Each row was made from one path, in order. Every step used is in the known rows, and no mark comes twice. Write each row's path.
Known rows:
luvivuv, sema, vedil, zana: [ 1.99  2.78  0.35 -0.12 -1.03 -0.20  0.92 -0.69 -1.64  2.66 -3.93 -2.55
  0.51  2.59 -0.68 -1.31  1.73 -2.84 -1.87 -2.24 -0.06 -1.24  3.43 -1.86
 -0.70  0.36  4.18 -0.02  4.34 -2.90  1.84  0.40 -0.72 -0.86]
vedil, zana: [ 1.34  2.33  0.62  1.63  1.15  0.39  0.51 -0.53 -2.57  1.64 -4.18 -1.84
  3.74  3.17 -4.32  1.15  0.65 -0.57  0.67 -1.78  1.45 -0.47  2.10 -1.42
 -1.61 -0.67  4.27  3.64  0.59 -3.88  0.93  1.89 -1.82 -2.00]
luvivuv, sema, tizogi: [ 1.00  0.61 -0.62  1.33 -1.81  0.09  1.46 -0.55 -1.50 -1.31  0.81  2.27
 -0.61  1.96 -1.30 -1.48  1.89 -1.83 -0.14 -1.63 -0.93 -1.34 -0.16 -0.76
  0.82 -0.21  3.11 -3.52 -1.34  1.89 -0.71 -1.39  0.60 -3.32]
tafa, zana, luvivuv: [ 0.62 -0.34 -1.64  1.21  0.21  4.42 -1.09 -0.51 -3.31  1.04 -3.59 -4.30
  2.21  1.23 -2.83  1.45  0.93 -0.48  1.38 -0.49  0.39  1.88  0.17  1.86
  0.00 -0.78  1.58  2.78  0.44 -2.22 -0.12  0.32  0.15 -0.89]
sema, tizogi, tafa, zana: [ 1.46  0.01  2.07 -0.25 -0.50  1.77 -0.61 -1.57 -2.87 -1.86  0.83 -0.25
  2.24  0.60 -2.14 -0.05  0.30 -1.01  1.90 -1.18 -1.73  2.02  0.20  2.51
  0.10 -0.88  1.25 -0.80 -1.54 -2.54 -1.93 -1.08 -1.46 -2.32]
tizogi, sema, vedil, zana: [ 2.00  2.33  3.35 -0.81  0.61 -0.08 -0.06 -1.70 -2.22  0.84 -1.38 -1.10
  1.75  2.38 -2.23 -2.27 -0.70 -1.75 -1.22 -2.34  0.13 -0.13  3.47 -0.32
 -2.13  0.98  3.35  1.24  4.37 -2.74  0.12  1.22 -1.69 -1.18]
tafa, tizogi, sema, vedil, zana: [ 1.84  1.96  2.48 -0.94  0.16 -0.03  0.96 -0.34 -0.48  0.24  0.36  2.98
  1.60  1.30 -1.14 -2.59 -1.16 -2.21 -0.60 -0.62  0.39  1.12  3.76  0.17
  0.76  1.19  2.71 -0.49  4.24 -0.88  0.59  0.97 -0.48 -0.85]
tizogi, sema: [ 1.16  0.05  1.51  0.33  0.87 -0.34  1.30 -1.52 -2.76 -1.17  0.75  1.70
  2.20  2.96 -3.04 -0.79  0.22  0.16  0.78 -2.52 -0.83 -0.29  0.49 -0.91
 -2.11  0.13  2.38 -1.28 -0.02 -0.76  0.22  1.66 -0.15 -2.68]
tafa, sema, tizogi: [ 0.59 -0.43 -1.01  1.68 -0.75  3.05  1.13 -0.07 -2.11 -1.62  2.70  1.78
  2.42  1.24 -2.39  1.44  0.30 -0.69  0.57 -0.62 -0.28  1.30 -0.61  1.83
  1.20 -0.85  1.41 -6.42 -1.18  1.86 -0.83  0.69 -0.04 -2.73]
malozup, tizogi, sema, vedil, luvivuv: [-0.45  1.25  3.75 -1.03 -1.47  0.94  3.21 -1.11 -0.57  1.92  1.51  2.62
  0.74  2.12 -1.79 -2.68 -1.66 -1.50 -1.26  1.05 -1.68  2.13 -1.90 -1.51
  3.37  3.89  2.65 -1.43  2.48  0.35  0.08  3.98 -1.71  0.54]
luvivuv, sema, vedil: [ 1.29  1.24 -0.92 -0.52 -2.69  0.05  0.92 -1.61 -1.75  1.80 -1.82 -0.75
 -0.92  2.49  0.32 -2.18  2.44 -1.89 -1.83 -2.13 -2.27 -1.39  0.05 -1.63
  0.74  0.41  2.94 -3.07  3.23 -2.22  1.41  0.67  0.39 -0.46]
luvivuv, sema, tizogi, tafa, zana: [ 1.69  0.09  1.36  0.59 -0.54  0.51  0.54 -0.97 -1.93 -2.54  0.66 -0.49
  0.07  1.10  0.32 -0.39  1.71 -2.57  0.47 -2.23 -2.08  0.46  1.16  1.71
  0.42 -0.82  1.39 -2.77 -0.85  0.10 -0.68 -2.88 -0.06 -2.56]
vedil, zana, luvivuv: [ 0.97  2.05 -1.13  2.40  1.00  1.65 -2.85 -0.07 -1.24  2.22 -4.56 -2.69
  3.31  2.03 -3.93  1.67 -0.05 -0.55  0.38 -1.19  1.91  0.45  2.18 -0.66
 -1.95  0.39  3.93  4.12  0.74 -3.53  0.22  0.04 -1.76 -1.45]
tizogi, sema, vedil, zana, luvivuv: [ 1.03  1.52  1.53 -0.18  0.37  1.36 -3.05 -1.30 -0.47  0.98 -2.21 -2.16
  1.04  2.06 -1.37 -0.94 -0.95 -1.73 -1.39 -2.05  0.39  0.30  3.33  0.60
 -2.27  1.63  2.30  2.04  4.62 -2.47 -0.85 -0.58 -1.74 -0.53]
malozup, tafa, tizogi: [ 0.14  2.92 -1.21  1.53 -2.08 -0.88  0.91 -2.16 -3.65 -0.52  0.70  2.08
  2.27  2.31 -2.82 -1.40  0.56  0.53  1.64  0.26  3.72 -0.25 -0.40 -1.49
 -0.48  0.50  3.93 -2.23 -1.49 -2.20  0.31  4.01 -0.28 -0.01]
luvivuv, sema: [ 1.01  0.99 -0.93  1.62 -0.99 -0.73  2.02 -0.49 -1.80  0.22 -2.02 -0.03
  0.66  3.31 -1.44 -0.04  2.53 -1.01 -0.04 -2.58 -0.86 -1.50  0.33 -2.09
 -0.15 -0.25  3.75 -2.63 -0.35 -0.90  1.49  0.54  0.81 -2.14]
vedil, luvivuv, sema, tizogi, tafa: [ 0.60 -0.45  3.51  1.40 -0.41 -2.14  1.33 -0.87  0.10  0.97  2.01  2.16
  0.33  1.54 -1.08  0.46  0.31 -2.56  0.14 -2.58 -2.57  0.37 -1.38 -0.68
 -1.15  1.82  2.57 -3.79 -1.36 -0.54 -0.88 -1.72 -3.44 -2.53]
sema, tizogi, tafa, zana, vedil: [ 1.29 -0.86 -1.22 -2.19 -1.72  2.65 -1.17 -1.46 -2.05 -0.98 -0.24 -1.17
 -2.60  0.24 -0.72 -0.68  0.55 -2.28  1.85 -0.52 -1.43  1.92 -0.84  2.84
  0.12 -0.81  0.58  0.83 -0.46 -2.34 -2.40  0.70 -1.17 -1.63]
malozup, tizogi, sema, vedil, zana, luvivuv: [ 0.38  3.37  1.36 -0.38 -1.10  1.90 -2.00 -0.71  0.29 -0.23 -1.29 -0.41
  0.77  1.43 -1.40 -2.33 -1.06 -1.96 -1.36  0.91  1.13  1.56  2.53  0.10
  2.05  2.78  3.20  1.90  3.47 -0.26 -0.61  1.08 -0.58 -0.46]
tizogi, tafa, sema: [ 1.26 -0.20  0.04  1.40  0.57  0.19 -0.10 -0.90 -1.19 -0.68  1.08  0.24
  3.80  2.35 -2.30  3.22 -0.04 -0.49  1.17 -2.80 -1.66  1.60 -0.18  1.53
 -2.60 -1.09  1.84 -5.87 -0.63 -3.75  0.84  1.02 -1.28 -1.38]

Write each row's path:
[ 0.80  2.16 -1.28  2.57  0.67  0.28 -1.23  0.24 -0.42  1.39 -5.09 -3.06
  1.52  2.49 -1.70  0.98  1.66 -2.67 -0.79 -2.53  2.10 -0.81  3.46 -0.82
 -1.58 -0.05  4.07  2.01  1.49 -1.14  0.75 -2.08 -0.17 -2.12] | vedil, zana, luvivuv, sema
[ 1.01  2.09 -0.76  2.53  0.07  1.49 -2.15  0.48  0.07  0.02 -2.22 -1.22
  0.24  1.26 -1.03  0.16  1.11 -2.83 -0.75 -1.64  1.95 -0.74  2.97  0.21
 -0.08  0.36  3.43  0.54  0.01  1.68 -1.56 -3.42 -0.43 -3.45] | vedil, zana, luvivuv, sema, tizogi
[ 0.99  1.29  0.85 -0.18  0.21  1.56 -2.17 -0.14  0.95  0.75 -0.27  1.68
  0.96  0.35 -1.01 -1.85 -1.65 -2.39 -0.70 -0.44  1.08  1.80  3.63  1.48
  0.51  1.87  1.51  0.31  4.13 -0.34 -0.43 -0.62 -0.75 -0.36] | tafa, tizogi, sema, vedil, zana, luvivuv
[ 0.31 -0.94 -0.43 -0.92 -0.92  3.72  3.51  0.27 -2.41  2.09 -1.88 -2.87
 -4.07  1.00 -0.01 -0.66  2.11 -4.23 -0.48 -0.29 -0.37  1.41 -1.67  1.43
  1.41  0.70  1.17  0.38  0.55  3.23 -0.83  0.81 -0.75 -1.50] | tafa, zana, vedil, luvivuv, sema, tizogi
[ 0.58 -0.69 -0.65 -0.21  0.01  2.94  3.96  0.21 -2.96  3.53 -5.03 -5.25
 -2.59  2.81 -0.33  0.33  2.39 -3.72 -0.83 -1.80  0.08  1.19 -1.08  0.46
  0.19  0.48  1.94  1.70  1.64  0.56  1.11  2.33 -0.41 -0.54] | tafa, zana, vedil, luvivuv, sema
[ 0.20  1.05 -0.48  0.70 -1.21  3.10 -2.22 -0.63 -0.58 -0.85 -1.71 -1.50
  2.20  0.76 -1.85  0.74 -0.04 -0.71  1.74  1.36 -0.29  3.45 -0.28  1.72
  2.61  0.81  2.05  1.55 -1.86 -2.93 -0.46  0.70 -0.24 -0.23] | malozup, tizogi, tafa, zana, luvivuv
[ 0.85 -0.51  4.38  1.19  0.66  0.95  2.87 -0.02 -1.62  0.47  0.40 -1.13
  0.60  1.36 -0.59  0.50  0.67 -3.56  0.25 -2.37 -1.95  1.80 -0.73  1.87
  0.16  0.64  1.46 -2.10 -0.55  0.35 -0.70 -1.78 -2.61 -1.99] | vedil, luvivuv, sema, tizogi, tafa, zana
[ 0.84  2.20 -0.69  0.27 -0.80  2.06 -3.54 -1.10 -1.04  3.26 -4.74 -3.29
  1.28  1.38 -2.50 -0.29 -0.23 -1.70 -0.94 -0.63  0.73  0.37  2.16 -0.24
 -1.30  0.77  3.04  3.59  4.09 -4.78 -0.17  0.41 -1.87  0.18] | sema, vedil, zana, luvivuv
[ 0.92  0.32 -1.77 -0.60 -1.76  3.94 -0.97 -1.06 -1.97  1.41 -3.88 -5.37
 -1.22  1.31  0.71 -1.24  2.51 -2.75 -1.62 -1.28 -0.92  0.43  0.99  1.38
  1.26  0.23  1.40 -0.64  4.08 -1.13  0.94 -0.90  1.49  0.87] | tafa, zana, luvivuv, sema, vedil
[ 0.20 -0.19  4.44 -0.72 -0.12  0.04  2.18 -1.75 -1.77  2.74  0.66  0.76
  1.08  2.39 -2.06 -1.57 -0.94 -1.14 -1.28 -1.98 -2.08  0.97 -1.17 -0.76
 -1.39  3.12  1.70 -1.21  3.65 -1.57  0.24  2.52 -2.88 -0.04] | tizogi, sema, vedil, luvivuv
[ 0.78 -0.10 -0.18  0.55  0.55  2.24 -3.31 -1.40 -1.79  0.00 -2.96 -3.52
  2.42  1.19 -2.11  2.00  0.46 -0.73  1.55 -2.00 -0.73  2.08  0.52  2.38
 -1.51 -0.48  1.14  1.43 -0.08 -4.78 -0.63 -1.00 -1.37 -0.38] | tizogi, tafa, zana, luvivuv
[ 0.06 -0.47 -1.34  0.19 -0.94  0.22  2.68  0.07 -1.31  3.94 -3.53 -1.75
 -3.31  3.02 -1.05  0.21  2.19 -2.76 -0.62 -2.16 -0.27 -0.06 -2.05 -1.71
 -0.80  1.64  3.17  0.12  1.01 -0.19  1.04  2.52 -1.05 -1.25] | zana, vedil, luvivuv, sema
[ 1.19  2.25  0.61  2.13  0.41 -0.91 -3.61 -0.01  1.31 -0.90 -1.18 -0.64
  0.44  1.05 -0.42  0.76  0.36 -3.17 -0.34 -2.77  0.39 -0.56  3.29  0.62
 -1.89  0.83  2.76 -0.22 -0.03 -1.20 -1.78 -4.23 -1.77 -3.07] | vedil, zana, luvivuv, sema, tizogi, tafa
[ 0.70 -0.55  2.82  0.14 -0.04  0.72  0.76 -1.06  0.02  3.42  1.34 -1.05
  2.82  1.60 -1.75  2.00 -0.74 -1.91 -0.78 -2.07 -3.05  3.01 -1.99  1.16
 -1.60  1.77  1.27 -6.27  3.33 -4.82  0.56  2.19 -4.15  1.23] | tizogi, tafa, sema, vedil, luvivuv
[ 0.92  0.35  1.04 -1.37 -1.49  0.50  1.02 -1.02 -0.26 -0.50  3.05  5.03
 -0.13  1.03 -0.95 -3.47 -0.25 -1.30  0.09 -0.49 -1.44  1.11  0.48  0.28
  1.68  1.58  1.10 -3.83  2.95 -0.06  0.11  1.77 -0.08 -0.59] | tafa, tizogi, sema, vedil
[ 0.52 -0.22  1.55  2.49  0.58 -0.48  4.00  0.11 -1.81  3.41 -2.17 -0.53
  1.48  3.44 -2.12  0.98  1.52 -1.98 -0.58 -2.81 -0.81 -0.37 -1.29 -2.34
 -0.68  1.31  3.67 -1.06  0.52 -0.58  1.86  1.36 -1.65 -1.71] | vedil, luvivuv, sema
[ 0.58  0.63 -2.23 -0.18 -2.49  1.82 -2.13 -1.13 -0.19  1.86 -2.64 -1.54
 -1.81  2.02  0.38 -1.37  2.12 -2.27 -1.69 -1.38 -1.75 -1.02  0.34 -0.49
  0.02  1.09  2.34 -2.58  3.32 -1.69  0.53 -0.84  0.64  0.32] | zana, luvivuv, sema, vedil
[ 1.69 -0.26 -1.47 -1.56 -1.96  1.20  0.06 -1.05 -1.64 -1.79 -0.37 -1.70
 -4.56  0.84  1.32 -1.49  2.23 -3.61  0.71 -2.05 -1.47  0.47  0.16  2.38
 -0.10 -0.48  0.68 -1.60 -0.07  0.20 -1.64 -1.29  0.45 -1.96] | luvivuv, sema, tizogi, tafa, zana, vedil
[ 1.26  0.11 -0.28 -0.93 -1.69  1.92 -2.98 -1.56 -0.98  0.48 -2.81 -4.30
 -1.04  1.29  1.39 -0.53  1.61 -3.20 -1.19 -2.47 -2.50  0.92  1.49  2.39
 -0.59  0.53  0.91 -1.56  3.67 -4.15  0.27 -2.05 -0.15  1.09] | tizogi, tafa, zana, luvivuv, sema, vedil
[-0.08  1.70 -0.90  0.29 -1.25  1.14  3.16 -1.40 -4.94  2.43 -4.45 -7.58
 -3.12  3.79 -0.68 -1.20  2.68 -2.99 -0.87 -1.47  4.01 -0.10 -0.98 -0.50
 -2.49  1.25  3.50  1.40  1.82 -0.77  0.40  3.89 -0.66  1.17] | malozup, tafa, zana, vedil, luvivuv, sema
[ 0.81 -0.09  0.95  0.52  0.53 -0.41  2.35 -0.05 -1.07 -2.13  2.56  5.60
  1.89  2.10 -2.08 -1.16 -0.48 -0.52  1.58 -1.15 -0.15  1.23  0.52  0.46
  0.77  0.45  2.04 -2.68 -0.20  1.31  0.27  1.15  0.47 -2.28] | tafa, tizogi, sema
[ 0.40  1.14 -0.50  1.41 -1.35  1.80 -0.85 -0.33  0.14 -1.88 -2.22 -1.98
  0.58  1.30  0.28  0.28  1.38 -1.88  0.24 -0.08 -0.68  1.99  1.08  1.23
  2.86  0.73  2.24 -1.01 -0.95 -0.61  0.14 -1.35  1.16 -0.78] | malozup, tizogi, tafa, zana, luvivuv, sema
[ 1.16  0.42  1.76 -1.61 -1.02 -0.03  0.14 -2.23 -2.64 -0.10  1.15  1.10
  0.07  2.30 -1.40 -2.74  0.14 -0.84 -0.47 -2.21 -1.88 -0.32  0.23 -0.49
 -1.02  1.23  1.76 -2.23  3.16 -1.82 -0.48  1.90 -0.78 -0.96] | tizogi, sema, vedil
[ 0.63  0.07 -0.58  1.36 -1.84 -0.49 -3.49 -0.87  1.15 -1.62  1.15  1.51
 -0.96  1.03 -0.03  0.05  1.12 -2.31  0.64 -2.21 -1.64 -0.24  0.24  0.92
 -1.27  0.97  1.69 -3.65 -1.22 -0.34 -1.97 -3.86 -0.75 -2.94] | zana, luvivuv, sema, tizogi, tafa
[ 0.76 -0.38  0.82  0.31 -0.33  3.22 -3.64 -0.97 -1.37 -1.57  0.05 -1.78
  1.16 -0.27 -1.85  0.85 -0.05 -1.18  1.64 -0.50 -0.90  1.96  0.08  3.52
 -0.31 -0.25  0.24  0.62 -1.32 -2.07 -2.92 -2.54 -1.52 -1.72] | sema, tizogi, tafa, zana, luvivuv
[ 0.15 -1.38  1.67 -1.40 -0.56  2.31  0.53 -1.06 -2.16  1.84 -0.43 -2.00
 -1.63  0.43 -1.80  0.37 -0.20 -3.00  1.61 -0.58 -1.36  2.99 -2.75  2.36
 -0.61  1.34  0.64  1.80 -0.45 -1.88 -2.56  1.12 -3.48 -1.13] | sema, tizogi, tafa, zana, vedil, luvivuv
[ 1.04 -0.31 -0.51  1.16  0.21  1.11 -1.55 -0.71 -0.97 -0.99 -3.17 -3.74
  0.82  1.95  0.06  1.34  1.84 -2.04  0.29 -2.86 -0.87  0.71  1.81  2.31
 -1.79 -0.26  1.48 -0.84  0.53 -2.67  0.36 -2.84  0.10 -0.98] | tizogi, tafa, zana, luvivuv, sema
[ 1.13  1.60  0.33  0.44  0.17  2.27 -4.41 -0.73  0.86  1.36 -1.67 -3.67
  2.98  1.16 -1.17  2.46 -0.67 -2.56 -0.87 -2.18 -0.33  2.15  2.76  2.83
 -2.74  0.17  1.58 -2.71  4.07 -5.65 -0.29 -0.80 -2.17  0.96] | tizogi, tafa, sema, vedil, zana, luvivuv
[ 0.73  2.42  1.14  1.12 -0.93 -1.91  1.56 -2.28 -3.13 -2.98  3.00  3.52
  1.54  2.46 -2.17 -2.34 -0.25  0.59  1.07 -1.09  4.06 -0.27  0.91 -0.82
 -1.56  1.32  3.38 -3.60 -0.60 -0.13 -0.48  2.77  0.01 -0.53] | malozup, tafa, tizogi, sema
[-0.18  1.79 -0.42  0.37 -2.39  2.29  3.01 -1.28 -4.66  1.00 -1.28 -5.11
 -4.28  2.07  0.05 -1.93  1.72 -3.54 -0.59 -0.41  3.90  0.23 -1.38  0.82
 -0.83  1.13  2.95  0.01  0.44  2.09 -2.02  2.40 -0.89 -0.22] | malozup, tafa, zana, vedil, luvivuv, sema, tizogi
[ 1.08 -0.02  1.12  0.53 -1.31 -1.03 -1.36 -1.73 -1.28 -1.10  2.33  3.20
  1.33  1.38 -2.59 -0.18  0.11 -0.35  1.99 -1.80 -2.05  0.56 -1.00  0.41
 -1.26  0.22  1.86 -2.37 -2.27 -3.07 -2.27 -0.52 -2.07 -2.96] | sema, tizogi, tafa
[ 0.28 -0.70  0.20 -0.46 -1.62 -0.63  0.90 -0.67  0.59  1.69  0.85  1.07
 -3.91  1.24 -0.22 -0.24  1.08 -3.93  0.38 -2.11 -1.81  0.09 -2.61 -0.13
 -1.36  2.22  1.43 -2.15 -0.22 -0.19 -1.86 -0.32 -2.71 -2.12] | zana, vedil, luvivuv, sema, tizogi, tafa
[ 0.06  2.58 -0.57  2.43 -2.14  1.53  0.78 -2.23 -3.79 -2.48  3.30 -0.46
  2.00  2.41 -2.37  0.22  0.68  0.02  0.34 -0.20  3.60 -0.12 -0.56  0.97
 -1.30 -0.63  3.07 -6.96 -1.53  0.81 -2.19  2.23 -0.58 -1.35] | malozup, tafa, sema, tizogi
[-0.60  1.41 -0.46 -0.03 -1.16  2.52  2.36 -2.22 -5.63  3.51 -3.94 -7.00
 -1.20  2.94 -2.34 -0.56  1.13 -1.27  0.33 -0.28  4.22  1.50 -2.00 -0.22
 -2.65  1.26  3.34  3.63  1.01 -2.77 -0.79  6.35 -2.36  1.60] | malozup, tafa, zana, vedil, luvivuv
[ 0.07  4.38 -1.27  1.47 -1.45  2.52 -2.99 -1.92 -2.58  1.19 -2.18 -6.48
  2.50  2.25 -1.62  0.61 -0.59 -1.46 -1.67 -0.47  5.39  0.53  2.88  1.11
 -3.56  0.65  3.69 -2.49  4.40 -3.53 -0.74  2.38 -1.39  2.10] | malozup, tafa, sema, vedil, zana, luvivuv
